Each row was made from one walk, in order. Every step used is in the known rows, and no mark comes twice. Write each row's walk.
In the rows, 128 means zero.
Known rows
g/y/w: [148  77 188 146 139  69 113 145 101 134 117 161  95 143  99 186 154 136
 138 126 119 118 154 117 121 182 158 117 116 175 109 160 107 142 121  83
 133 160 114  98 110 107]
w/g/n: [131 111 167  81 128 104 159 135  90 151 108  52 127 157  98 162 123 108
  95  80 169 160 145 153 103 110 146 102  94  50 104 137 109 132 148  96
  97 117 152 140 117 102]
l/n/y: [126  96 163 130 144 146 130 127  94 135  93 153 135 209 111 155 122 130
 186 117 128 144 164  84 107 144 110  90 149 120 121 140 122 165  72  98
  74 142 137  89  98 127]
w/y: [140 106 163 126 126 134 137 118 120 112 128 121 109 160 119 139 157 129
 105 131 142 148 153 128 136 155 126 117  98 112 142 170 119 140 117  82
 139 133 138 124 111 117]
y/x/l/n: [157 144 164 122 152 169  73 150 134  93  90 123 165 151 101 157  95 141
 172 123 131 117 136 125 100 131 110  76  99 121  94 139 122 123 102 105
 101 148 166 102 133 111]
x/n: [151 140 169  96 154 134 104 116 130 116 133 142 108 131 113 166 137 138
 106 123 128 130 164 144  84 162 113 138  96 120  93 131 119 113 160 104
 128 143 164 136 142 100]
w/x/l: [117 136 165 135 139 131 111 117 125 113  89 117 127 133 127 160 142 149
 123 119 126 129 141 146  51 131 134 137 105 108  84 116 118 111 129 135
 145 140 179 105 141  93]
w/n/g: [137 145 136 108 133 136 119 101  54 180  87  99 120 174  97 167 142 122
  98 102 150 163 141  84  97 126 129 101 156  45 149 119  98 127 138  77
 113 122 146 124 138 120]
n/g/w/y/l: [137  72 190 136  82 109 144 110  79 159 158 109 132 198  96 200 139 147
 129 106 146 169 171  96  95 140 121  87  96 118 148 134 101 111 138 108
 118 168 137 122 123 136]
g/n/l/w/x: [136 112 158 133 169 100 130 117  87  96  15  93 111 204 108 160 130 119
 122  72  67 154 150 141  88 110 165 137 154 111  53  94  83 149  97 103
  87  93 204 105  93 132]
y/l/w: [139  81 174 119 146 158  99 143  97 135 137 125 137 171 100 169 144 104
 121 124  91 144 160 103  78 143 126  97  86 152 124 152 110  69 125 127
 127 110 153 128 112 125]
y/x/l: [168 153 171 126 151 138  86 139 137 112 102 125 144 117 110 162 109 137
 149 125 127 109 131 154  82 123 116 107  71 137 118 131 117 117 126 105
 124 156 152 120 143 112]
l/w/y/x: [175  95 160 136 154 155  87 134  99  89  96 126 107 158  80 139 157 115
 137 114  70 129 141 118 143 129 136  85 104 137 160 171 107 159  97  62
 111 127 133 104  94 148]
w/y/l/n: [108  82 167 120  84 169 116 148 123 103 149  86 159 204 120 158 135 127
 130 133 127 149 169  91 158 160 107  55  64 139 111 191 111 132  99  98
 128 129 156 104 102 114]
y/l: [126 112 183 127 114 138 126 137 124 140 141 105 140 154 127 179 133 111
 114 132 121 131 157 109  94 138 118 104  66 161 120 152 103  92 139 124
 125 128 145 132 128 107]
y/l/w/x/n: [111  98 172 123 142 146  76 122 108  94 123 120 117 171 103 173 158 129
 116 103  65 125 167 121  59 148 133 113  95 151  98 118  98  93 146 143
 150 119 183 109 133 101]
y/l/n/g: [119  98 145 127  94 153  92 143  72 141 134 106 173 210 105 190  98 124
 129 110 122 156 156  65 104 141 121  44 123 114  97 128  92  95 109 121
  81 138 148 111 122 127]
g/w/y/l/n: [125  77 189 129 101 137 145 133 125 132 140 116 159 211  98 162 127 139
 159 115 146 172 181  94 136 143 125  79  78 150 115 178 122 117 119 108
 121 151 155 108 109 139]
x/l/n: [129 128 155 108 137 166  98 143 128 111 119 136 168 153 110 152 101 148
 141 128 151 143 156 123  79 156 105  91 111 119  68 136 123  87 103 117
 115 130 175 108 130 106]
w/x/y: [143 164 149 137 143 132  78 143 144 105  81 101  87 136 142 182 133 109
 129 122 108 143 134 144  95 119 143 140 119  89 100 115  98 135  99  95
 136 138 164 101 117  97]
n/y: [139 100 185 134 149 120 144 113  89 151 104 155 107 168 116 169 133 121
 159 117 129 132 162 105  91 130 118 132 122 128 143 132 116 165 102 104
  97 148 122 111 105 111]
w/g/n/y: [118  86 176  87 115 101 181 121  64 170 110  70 122 188  90 180 132 119
 137  71 162 148 160 136  92 106 134 105 108  54 132 129 119 184 124 102
  81 133 136 119  89  96]
n/g/w/y: [164  98 163 137 122  97 142 101  78 153 128 139 111 180  86 170 135 148
 132  98 152 182 161 110 102 130 145 110 143  98 145 125 110 137 135  89
  97 175 132 114 123 143]
n/y/l/w/x: [103  56 181 154 130 131 117 119  78 129  90 133 112 207 106 180 168 117
 167 102  56 127 163  82  69 120 122 114 118 155 141 120 102 145  90 131
 122 120 141  86  90 116]
g/y/l/n: [112  74 184 151  78 132 117 166 124 109 128 110 155 194 122 174 119 134
 162 128 108 121 158  93 137 174 108  61  72 149 132 164 120 122 107  98
 119 137 140  84 104 114]
l/w: [177  96 156 124 185 142  90 134 102 122  96 149 109 147  94 135 146 103
 119 118 108 149 147 105  78 143 143 120 129 129 121 145 110  89 120 101
 105 111 148 116 121 141]
x/l/w/g/y: [145  57 177 114 116 131 118 151  77 129 151 130 125 121  68 155 117 157
 107 107 105 128 151 127  64 163 105  95  77  79 165 143 158 107 121 100
 164 129 136  97 119 100]
g/n: [148 132 170 107 147 111 131 131 118 134  87  81 128 164 112 159 145 100
 118  99 170 148 144 155 103 129 163 119 111 103  86 128 100 124 135 102
  91 111 181 129 109 114]
w/n/y: [111 129 171 114 136 138 163 100  82 185  81 123 109 179 108 166 171 120
 154 106 145 141 161  99 107 122 109 129 135  98 173 131 125 177 113  83
 136 126 129 110 112 110]
w/n/y/x: [132 150 170 127 150 137 133 107  84 164  53 114 101 178  95 167 158 121
 184 102 108 115 138  99 127  87 109 107 129 104 191 141 109 200 112  68
 110 150 118 105 102 115]
x/l/n/y/w/g: [113  60 182  92 119 112 131 140  77 169 149 140 135 172  69 194 108 169
 153 101 161 157 180 100  66 141 112  73 133 114  70 131 123 148  76 119
 110 162 129  99 107  84]
n/y/w/x/d: [112  69 170 172 147  62 135 108  87 113  67 147 103 186 104 207 175 102
 165  89  96 140 171  96 101 136 173 155 144 149  78 131  53 177  77 104
  99 166 157 107 105 106]
l/w/y: [159  77 156 123 154 153 113 127  99 111 124 135 109 163  89 139 165 118
 111 123 103 152 159 114 120 159 133 107 116 122 142 164 128 132 101  78
 133 116 146 116  98 139]

Which walk is each row?
[131  98 178  83 124  55 171 130  70 159  91  75 109 174  90 195 101 142
  96  72 134 172 173 153 109 118 168 122 116 127  36 123  87 159 117  85
  94 123 162 146 107  95] | y/w/g/n/l
[109 108 187 129 118  65 164 117  87 157  72 133  98 177  99 188 149 166
 126 110  92 140 167 109 138 157 136 132 125 170 115 142 116 173 107  51
 161 140 146 105 106 108] | g/y/w/n/l
[102  88 195 143 144  84 120 112  94 147  92 158 108 163 105 200 162 167
 169 111 116 127 168 135  54 129 135 136 140 163  64  98 105 160  86 129
 148 169 148  91 117  88] | n/y/w/x/l
[162  90 159 134 121 122 127 115  77 141 114 137 128 219  76 156 116 146
 152  95 154 187 165  91 115 149 136  69 165  78 120 131 111 138 115  82
  72 168 141  91 120 158] | l/n/g/w/y
[119 166 157 107 139 129 171  97  94 154  64 109 115 170 126 156 122 135
 108 102 122 153 161 104 121 116 120 140 117 112 123 138 114 146 124  72
 136 113 165 140 123 113] | w/n/l
[147  45 165 156  90 130  83 145  45 136 136 128 135 187  83 207 138 132
 117 117  77 132 148  77  86 178 118  60 111 127 178 130 106 102 122  98
 118 132 122  93 103 136] | n/g/y/l/w
[125 103 184 123 138  84 135 132  90 165  92 128  82 153  89 186 181 136
 139 111 119 133 150 100 134 161 153 106 135 130 137 161 118 153 135  65
 162 134 125  97 115 102] | g/y/w/n
[141 137 179  95 145 123 134 103 111  98 115 148 111 150 126 160  99 163
 103 111 110 134 177 155  86 161 106 153  98 147  73 118 119 133 132  98
 119 147 170 144 141 100] | x/n/l
[ 83 102 185 112 101 146 165 102  82 194 111  94 129 197 116 195 163 122
 142 106 135 141 167  86 108 117  93 107  89 120 175 146 119 157 121 104
 153 123 138 123 106  92] | w/n/y/l
[160 105 161 111 172 168  87 136 108 124 132 156 144 126  92 158 122 138
 118 128 133 146 152 124  47 152 125 118 108 125 108 125 122  65 111 117
 137 119 183 115 130 127] | x/l/w
[153 121 161  65 114  94 105 169  92 165 137  52  95 134  94 224 116 110
  98  93 167 171 149 161 111 112 166  99 105  73  62 130  86 126 106  79
 126 145 151 130  96  69] | x/y/w/g/n
[115  87 177 161 125  95  96 154 116 101  85 145 124 166  90 180 141 184
 164 117 104 128 153 114  98 175 155  82 144 146  41 124 119 148  90 109
 143 162 163  55 115 100] | g/y/w/x/l/n
[124 104 199 140 165  77 145  89 113 128  81 175  67 176  98 173 157 164
 187  81 119 142 176 142  46 116 134 173 142 126 118  87 111 177 148 130
 107 191 151  96 127 116] | g/w/x/n/y
[118  80 201 151  77 107 134 146 124 128 143 115 137 159 129 188 144 133
 127 129 112 109 150 114 119 164 113  98  43 163 155 158 121 119 135 105
 139 144 120 108 112 113] | g/y/l
[181 118 164 140 149  84 125 106  82 164 105 156 112 168  85 180 112 137
 136  95 148 180 146 107  64 117 150 131 153  97 132 102 105  99 148 101
  73 174 127 120 140 151] | n/g/w
[155 148 149 109 175 171  86 125  96 141  79 113 135 138  71 149 142 126
 139 103  99 124 134 116  82 117 113  92 112  98 159 134 117 103 120  87
 154 119 163 119 130 120] | y/x/l/w/n
[157  97 175 140 114  90 133 153  99 121 104 103  97 133  89 158 130 127
 140 102  79 104 124 134 132 117 136  86  66  96 196 179 127 189 148  68
 108 159  82  94 115 113] | w/g/y/x
[138  88 150 153 133 115  65 115  53  92  86 157  86 171  77 180 161 160
 125  89  53 126 146 111  62 184 135  97 165  66 133  81 114 144 141 100
 125 151 153  71 122 131] | l/w/x/n/g/y
[163  92 187 131 145 108 157 111 131 135 127 140 102 167  99 145 155 137
 133 112 162 160 164 125 112 137 147 139  93 126 147 165 129 136 134  94
 116 167 140 117 117 142] | g/w/y
[123 131 180 140 119 132  90 162 153 118 101  99 129 190 124 209 100 133
 169 110 110 174 157 107  88 104 129  98  94 119  83 115  92 105  96 123
 119 155 174  85 109 113] | g/w/x/y/l/n
[157 141 192 141 120  88 118 125 118  82  82 145  97 150 108 176  96 172
 156 103  55  88 155 165 128 158 103 126  79 162 129 124 123 204 130  61
 126 169 140 111 122 109] | g/y/x/n/l
[116  84 181 122  84 146 135 127 122 131 163  84 131 178 130 174 155 127
  98 131 136 137 167 115 140 154 114  94  49 152 145 186 113 125 122 103
 157 130 137 126 112 108] | w/y/l
[134 132 168  98 172 101 126 117  97 175  92 120 108 146  94 171 173 120
 115 113 146 158 160 102 117 128 165 121 146 133  92 156  99 123 140  72
 143 123 146 129 129 103] | y/w/n
[157 120 179 156 145  91 175  96  88 148  45 121 112 189  73 195 151  97
 210  56 131 149 152  89 124  76 135 150 118 112 187 137  80 185 118  73
  82 182 141 122 117 136] | g/w/n/y/x/d
[143  85 164 128 106 123 110 135  78 161 126 130 167 218  88 197  93 137
 157  95 139 174 165  66  77 124 131  67 134 109  98 112  99  83 135 128
  62 164 149 109 132 152] | y/l/n/g/w
[110 143 165 132  99 147  79 154 139 114 111  71 118 149 153 211 132 113
 115 126  98 138 140 136 103 112 124 116  70 121 100 120  86 118  98 117
 166 144 154 110 114  81] | w/x/y/l
[147 118 152 120 188 131  73 113 106  91  86 152  87 147  97 146 164 132
 123 104  76 135 158 135  59 148 143 140 147  97  87 107 111 116 141 124
 128 125 187 111 133 117] | l/w/x/n
[154  97 159 159 102 103 108 125  72 136 114 136 114 160  97 183 133 148
 116 116 118 119 138 104  98 168 122  90 125  88 159 120 113 145 129  76
 108 158 104  89 112 132] | n/g/y
[127 125 172 116 184  80  84 111 116 118 100 151  75 139 102 184 171 155
 119 106 101 131 166 152  82 150 176 143 148 153  38 117  96 135 147 117
 139 154 162 114 145  96] | y/w/x/n
[175 106 163 111 166 160  75 123 110  73 120 133  99 148  74 141 158 136
 134 109  79 112 156 148 125 161 120  90 102 123 141 152 117 163 129  71
 140 146 148 110 114 124] | l/w/y/x/n
[117 135 134 139 128 152  81 120  77 108  82 123 161 183 100 170 103 160
 135 107 124 156 141  99  56 145 125  76 174  57  67  86 107 111  97 130
  98 151 185  77 142 111] | w/x/l/n/g
[151 118 135 124 136 152  85 124  74 132  92 128 149 198  98 164  91 129
 131 112 130 158 146  83  98 144 129  61 170  73  96 118  99 121 110  94
  58 135 140  99 126 137] | l/n/g
[121 141 140 126 143 119  84  95  69 114 101 126 104 163 108 178 138 156
 107  98 102 138 147 134  57 147 140 121 159  66  83  83  98 141 156 115
 105 155 164 112 145 111] | w/x/n/g
[107  74 193 151 104 120  86 137 115  87 122 125  97 174  96 188 171 149
 122 106  50 111 160 122  81 182 123 102  80 145 132 119 117 126 150 119
 178 131 166  84 113 106] | g/y/l/w/x/n
[122  67 159 165 138 148 110 133 101  77  96  96 154 182 107 188 163  69
 116  93  68 154 161  87  88 133 164 128  84 124 104 142  58  86 111 132
 119 117 188 111 117 128] | y/l/w/x/d
[154 128 185 153 174  74 140 113 130 133  66 147  85 163 113 150 148 131
 160  94 127 165 146 127  64  97 174 169 134 123 103 116  93 126 154 127
  89 160 152 106 135 137] | g/w/x
[145 105 156 144 183 126  99 121  95 100  64 138  96 164 102 138 158 106
 125 108  69 150 141 111  74 124 166 131 150 110 100 129  99 116 113 113
 108 114 158  98 115 136] | l/w/x
[162 131 142 114 106 145  75 105  79 104 129 107 107 165  85 175 137 157
 125 100 109 121 151 140 128 147 109  74 119  95 142 125 102 188 144  61
 112 177 133 119 132 115] | w/y/x/n/g
